Each row comes from the steps of one walk. Every step used is in the known rows, and no mark comes twice. Write the walk behind each row, first mark first.
Known rows
Z A: [-22.3 -10.1   1.9   6.1 -12.0  13.1   2.7   7.3   4.9   8.0  -6.7  -1.8
 -11.7   3.8  16.9  16.8  -3.8   6.3 -20.2 -35.0  -3.6   5.4   2.8]
J D B Z: [ -9.4 -38.3 -11.4  -1.3 -22.3  12.7  24.1  22.4  -6.2 -24.9  10.3  -1.0
 -31.3  -7.9 -29.9   8.9  -5.6   0.2 -45.1 -11.4  -1.6  -5.8   9.4]
J L A D B Z: [ -0.3 -44.0 -15.3   0.9 -21.8  10.8  32.6  11.4  -8.2 -19.2   9.5 -13.4
 -35.0  -8.6 -20.5  15.7  -2.6  10.9 -18.2  15.2 -25.8  10.1  -5.5]
S T D J L: [-11.5  -5.0   5.6   4.9 -25.8   5.9  34.2  -0.1 -19.0  17.8   1.8 -10.9
  -1.0  -4.5 -19.6   1.6   4.3   1.8  17.6 -20.0 -18.2  23.6 -17.3]
A S T D B Z: [-12.0 -28.5  -9.1   2.7 -10.6  10.6  34.1   7.9 -28.6 -21.9  -3.7   2.4
  25.2  -3.2  48.9   4.5   0.3   2.5  -2.0 -27.9  -4.6   8.9  -1.5]
D B Z A: [-25.4 -38.5  -0.5   6.9 -13.8  16.8  14.7  22.4  -8.3 -31.3  -1.6  -3.3
 -13.8  -3.5  -0.5  13.5  -7.8   6.1 -35.0 -46.9  -7.4   7.3   8.1]
D J: [ -9.8  -7.6   0.8  11.8 -11.5  -1.3  21.2   4.6   4.3  12.0  -7.0   1.2
  -9.7  -2.2 -24.3   7.1  -0.8   4.5 -20.9  -6.9  -3.1  31.7  -1.7]
D J L A C: [ -6.0 -23.1   1.0   5.8  -9.8  10.7  19.0  -6.1  14.6  22.8 -36.6  -5.1
 -10.9  -6.7  -1.9  16.5   4.5  12.5 -14.0  21.4  -7.6  47.7  -8.5]
L A S T D: [  4.9  -3.7  -3.7   5.0  -7.6  13.7  15.6 -18.2 -11.8  21.4 -14.1   4.3
  29.2   3.9  77.8   4.8   3.0   5.7  18.9  12.2  -6.9  21.1  -5.7]
J L A Z: [  6.4  -4.3 -11.5  -0.5 -12.7  20.4   3.5 -11.8   3.3  -8.7  16.7 -12.5
 -20.3  -2.2  11.8  17.0  -2.1  10.5  -4.0   3.6  -7.1  18.8 -17.6]
B Z A: [-21.4 -11.1  -6.2  -3.4 -14.2  18.3  10.2  12.3  -1.5 -26.1  -4.5   1.2
 -10.6   2.2  11.1  17.6  -5.5   4.6 -27.7 -41.2  -7.3   7.3   2.3]
Z A S T D: [-23.9  -4.3   0.1   1.9  -8.4  14.4  15.3  -1.2 -13.7  16.1 -10.7   4.3
  22.7   6.9  72.6  13.0   2.6   7.3  13.2 -47.3  -6.4  14.9  -0.5]
L J D B Z A S: [-29.0 -44.3 -15.0 -31.7  -7.3  17.7  19.7  37.2  -0.4  -9.9  -2.6   3.1
 -23.0  -3.5  27.9  13.1  -1.6  11.8 -43.3 -34.5   0.5  64.5  16.0]
D B Z A L J: [-27.0 -43.7  -2.8 -26.5 -14.4  16.9  18.4  29.8  -9.1 -16.5 -30.8 -10.9
 -26.7  -6.1  -4.8  15.4  -1.5  16.1 -31.7 -40.4  -9.9  49.8   9.3]
T D J: [-10.5  -6.6   5.5  11.0 -18.0  -1.3  30.4   6.8   8.1  18.5  -4.5   2.2
   8.3  -2.0 -30.9  -0.3   0.6   0.0  15.6 -14.8  -7.4  31.2  -1.7]
Z A L J D B: [-28.4 -49.7   0.3 -26.7 -20.2  17.3  11.6  31.8   0.4  23.4 -23.5 -10.2
 -47.9  -4.8 -21.3  13.1   1.3  15.3 -34.4 -27.6  -5.4  42.9  19.5]
S A D J: [ 13.1  -2.7  -6.4   9.1 -15.7  -6.2  29.2   3.5   3.5  13.1   7.0   6.5
 -32.3  -2.5 -41.2   6.2  -3.7  12.5  -9.0   1.6 -24.1  11.6   2.8]
D J L A: [  0.9 -17.2   6.2   8.6 -14.9  11.4  20.7  -2.6  10.1  20.4  -5.7 -13.1
 -15.7  -5.5 -12.0   8.6   1.4   8.4 -13.2  20.2 -10.9  49.1 -13.1]
L A: [  6.1 -10.3   0.3   9.1 -11.5  13.2   5.4 -10.7   9.3  13.2  -8.9  -1.6
  -4.4   1.3  19.8  10.8  -3.3   5.2 -13.7  23.7  -4.6   9.5  -1.3]
T D B: [-12.7 -34.2  10.5  14.7 -19.9   6.4  20.8  11.6   0.8  11.2   1.6  -4.4
   9.7  -5.2 -12.1   1.3  -3.3  -0.2   7.9 -17.1  -3.5  -7.1   1.6]
T D B Z A C: [-35.2 -43.4  -0.1   3.1 -15.7  20.1  22.2  20.1   0.8 -23.5 -28.5   6.4
   6.7  -6.2   1.7  15.5  -3.5   5.7  -0.7 -52.7 -10.5   6.0  14.1]
L J D B Z A C: [-34.2 -48.8 -14.0 -30.6 -16.4  21.0  15.4  36.0   1.1 -11.3 -24.3   6.9
 -36.2  -9.1  -6.7  16.3  -2.8   9.3 -41.5 -35.6  -9.0  41.2  24.0]
A S T D J L: [-13.5  -6.2  -0.1   3.6 -13.4   1.8  36.6  -2.2 -15.3  23.1  -5.2  -7.2
  18.1  -2.2  33.4   6.5   9.4   5.9  13.6 -19.1  -8.3  44.8 -18.3]
S T: [ -4.3  -0.9  -1.7   5.4 -16.3   9.0  10.3  -7.1 -22.4   7.0  -3.9  -0.7
  -7.3   2.1  20.9   9.0  -1.5   3.0 -17.4 -10.2  -9.0 -14.1  -6.4]

Which walk is each row?
[-25.4 -48.6  -7.9  -6.7 -21.3  21.7  20.0  26.9  -5.7 -21.9 -19.3  -7.7
 -43.2  -4.3 -23.9  20.5  -2.4  10.3 -47.8 -43.2  -3.2  10.2  17.7]	J D B Z A L
[-26.3 -17.3 -14.3  -3.4 -21.7   2.9  38.9  23.5  -4.9 -16.3   6.6  -4.9
 -44.6  -3.8 -45.6  21.9   0.1  13.0 -17.8 -39.9 -28.6  43.2  -3.3]	B Z A D J L
[-12.3 -35.9 -20.1   5.8 -18.9  -0.6  34.3  19.7 -12.2 -25.9   7.2   2.1
 -30.7  -5.6 -32.3  12.5  -5.7   6.1 -25.1 -11.4 -18.3  -7.7   4.4]	A D B Z
[-26.5 -35.8   4.4   3.3 -21.2  17.1  22.3  21.5  -4.3 -24.7   1.9  -1.7
   4.8  -4.1  -5.7   7.1  -6.3   1.3   0.4 -55.4 -11.4   7.7   9.1]	T D B Z A
[  2.1 -39.2 -16.7   8.0 -17.5   6.3  29.6  10.7  -9.6 -21.9   2.3   2.1
 -29.1  -5.9 -21.6  11.1  -6.9   9.1 -19.5  16.8 -23.2   7.3   6.9]	L A D B Z
[-22.5 -17.9 -14.8 -42.0 -21.6  19.6  16.1  25.9   0.0  -9.8 -24.2  -3.1
 -44.3  -0.7 -10.0  20.2   2.1  12.4 -34.1 -29.4  -8.5  47.3  11.5]	B Z A L J D
[-26.5 -42.3  -7.3 -29.2 -19.2  19.5  17.3  39.9  -3.4 -14.5   4.9  -1.0
 -39.8  -6.5 -20.0   8.1  -5.9   5.8 -40.0 -34.9 -11.2  42.0  17.4]	L J D B Z A
[-10.4 -10.9  -8.3 -26.5 -13.4   8.0  12.4   6.0   3.4  21.8 -30.7 -10.0
 -18.7  -1.0   5.6  14.5   4.6  12.9 -16.0   3.5  -0.2  38.7  -3.5]	A L J
[-26.3 -41.3   1.1   0.9 -22.2  17.7  26.3  20.6  -7.1 -21.4 -23.6  -9.4
  -4.1  -3.8 -11.6  13.1  -0.5   8.1  -3.6 -53.3  -9.1  10.8   9.2]	T D B Z A L
[-12.4 -13.7   4.2   5.1 -17.5   4.5  23.8   5.7   6.0  15.5  -0.5 -13.1
 -16.4  -4.4 -24.1  11.0   2.9   6.7 -20.0  -8.3  -5.3  33.1 -16.7]	D J L
[  2.2  -8.8  12.5   8.5 -23.3  14.5  29.6  -9.7 -15.9  23.2  -2.8 -10.3
   2.6  -4.6  -2.5  -1.0   3.2   3.3  22.5   6.6 -24.5  39.0 -14.5]	S T D J L A
[-24.3 -31.3   4.1   5.6 -21.8  19.4  24.3  15.1 -32.8 -27.2   1.3  -0.7
   4.7  -3.1   8.9   3.4  -6.1   0.3   1.0 -59.4 -21.4  -2.2   8.6]	S T D B Z A
[ -8.8  -8.9 -13.8 -28.2 -18.9   8.3  10.1  16.5   8.6  23.5   2.8   0.4
 -32.0  -1.3 -12.3   5.9   0.0   3.9 -21.9   8.4  -2.8  30.3   3.5]	L J D
[  3.2  -4.7   4.5  12.6  -5.3   5.9  31.1 -12.7 -12.7  26.8 -17.6   6.2
  26.5   1.8  47.2  -1.2   3.7   7.0  18.2   8.4 -10.5  57.9  -3.0]	L A S T D J
[ 14.1  -5.3  -2.4 -27.8 -11.1  11.7   5.8   0.5   5.5  16.8 -24.9  -8.4
 -18.6  -1.5  12.4  10.3   0.2  16.9 -11.8   6.5  -7.4  23.9  -1.8]	S A L J
[-24.4 -43.8  -5.2  -0.2 -20.9  21.1  15.7  31.0  -4.3 -23.9   6.5  -0.1
 -36.3  -4.2 -23.1  12.8  -7.1   3.3 -45.1 -42.2  -7.6   2.9  16.6]	J D B Z A
[-28.7 -37.4  -3.5   2.1  -8.7  15.6  26.0  21.0  -0.7 -18.5  -5.1   2.9
  20.7  -0.8  44.4  12.6  -1.9   7.5  -4.1 -52.3   0.4  26.8   7.4]	T D B Z A S
[ -8.7 -16.7 -11.1 -36.0 -21.2  11.7  13.0  14.0   7.0  25.8 -23.4  -8.3
 -40.2  -1.5 -15.4  13.6   4.9  10.4 -24.4   7.5   0.3  35.3   3.9]	A L J D
[-23.3  -2.5  -9.6  -6.1 -10.9  18.9  24.2   4.3 -21.5 -18.2  -9.3   6.6
  21.5   4.9  69.9  12.2   1.3   5.0   4.5 -53.0 -10.1  20.2  -1.2]	B Z A S T D
[-22.4 -17.6   1.4  -0.6 -12.8  13.8   6.2   4.9   3.6  11.6 -33.8  -8.5
 -19.0   4.3  11.8  23.6   2.3  14.3 -21.0 -36.0  -1.5   8.1   2.7]	Z A L
[-25.5  -5.3  -6.0   0.8  -6.7   9.0  37.1  10.0 -23.0 -13.4 -11.9   9.7
  18.9   2.4  35.0   7.6   2.2   5.7   3.5 -57.7 -15.6  56.0   3.1]	B Z A S T D J
[-26.2 -35.4  -4.8   3.3  -3.2  15.4  19.6  14.5 -31.1 -25.7  -8.4   1.6
   0.6  -0.7  66.7  13.8  -3.1  10.4 -39.4 -50.7  -6.4  18.8   6.7]	D B Z A S T
[-12.3 -43.4 -14.5 -33.0 -21.8  14.0  27.4  28.9  -6.7 -11.7 -17.7  -8.6
 -42.8  -9.3 -29.9  10.6   1.1   9.0 -41.1  -5.3  -3.9  37.7  10.1]	A L J D B Z
[  2.9 -12.1  -6.4  -1.1  -5.7  19.3  10.5 -18.3 -13.8  18.9  -9.3 -11.5
   4.0   1.5  83.0  17.3   5.4  11.3 -13.6  19.6  -4.6  23.3 -18.9]	J L A S T
[ -2.1 -46.7  -4.4   8.4 -22.4   7.4  24.5   7.0  -1.1  16.3   7.0 -15.3
 -36.3  -6.7 -13.6  15.2  -0.4  13.2  -8.4  22.3 -21.7   7.5  -5.5]	J L A D B
[ -2.8 -14.7   2.5   4.4  -9.3   9.1  31.1  -2.3  16.1  32.4  -9.7  -6.8
  19.3  -2.8  32.0   7.8   7.2   9.9  17.5  14.2  -3.6  70.3 -15.3]	T D J L A S
[ -7.2 -21.5   5.3   6.3 -18.1  14.0  26.5  -6.5  18.0  28.6 -32.9  -3.8
   6.9  -7.5  -8.1  11.8   6.2   7.8  20.4  14.7 -13.0  46.5  -7.8]	T D J L A C
[-24.4 -13.3  -5.9   2.8   0.3  11.4   6.8   5.0  10.8  15.2 -13.4   3.2
   4.5   6.9  63.6  22.8   0.8  12.4 -22.9 -32.7   7.3  26.0   0.7]	Z A S
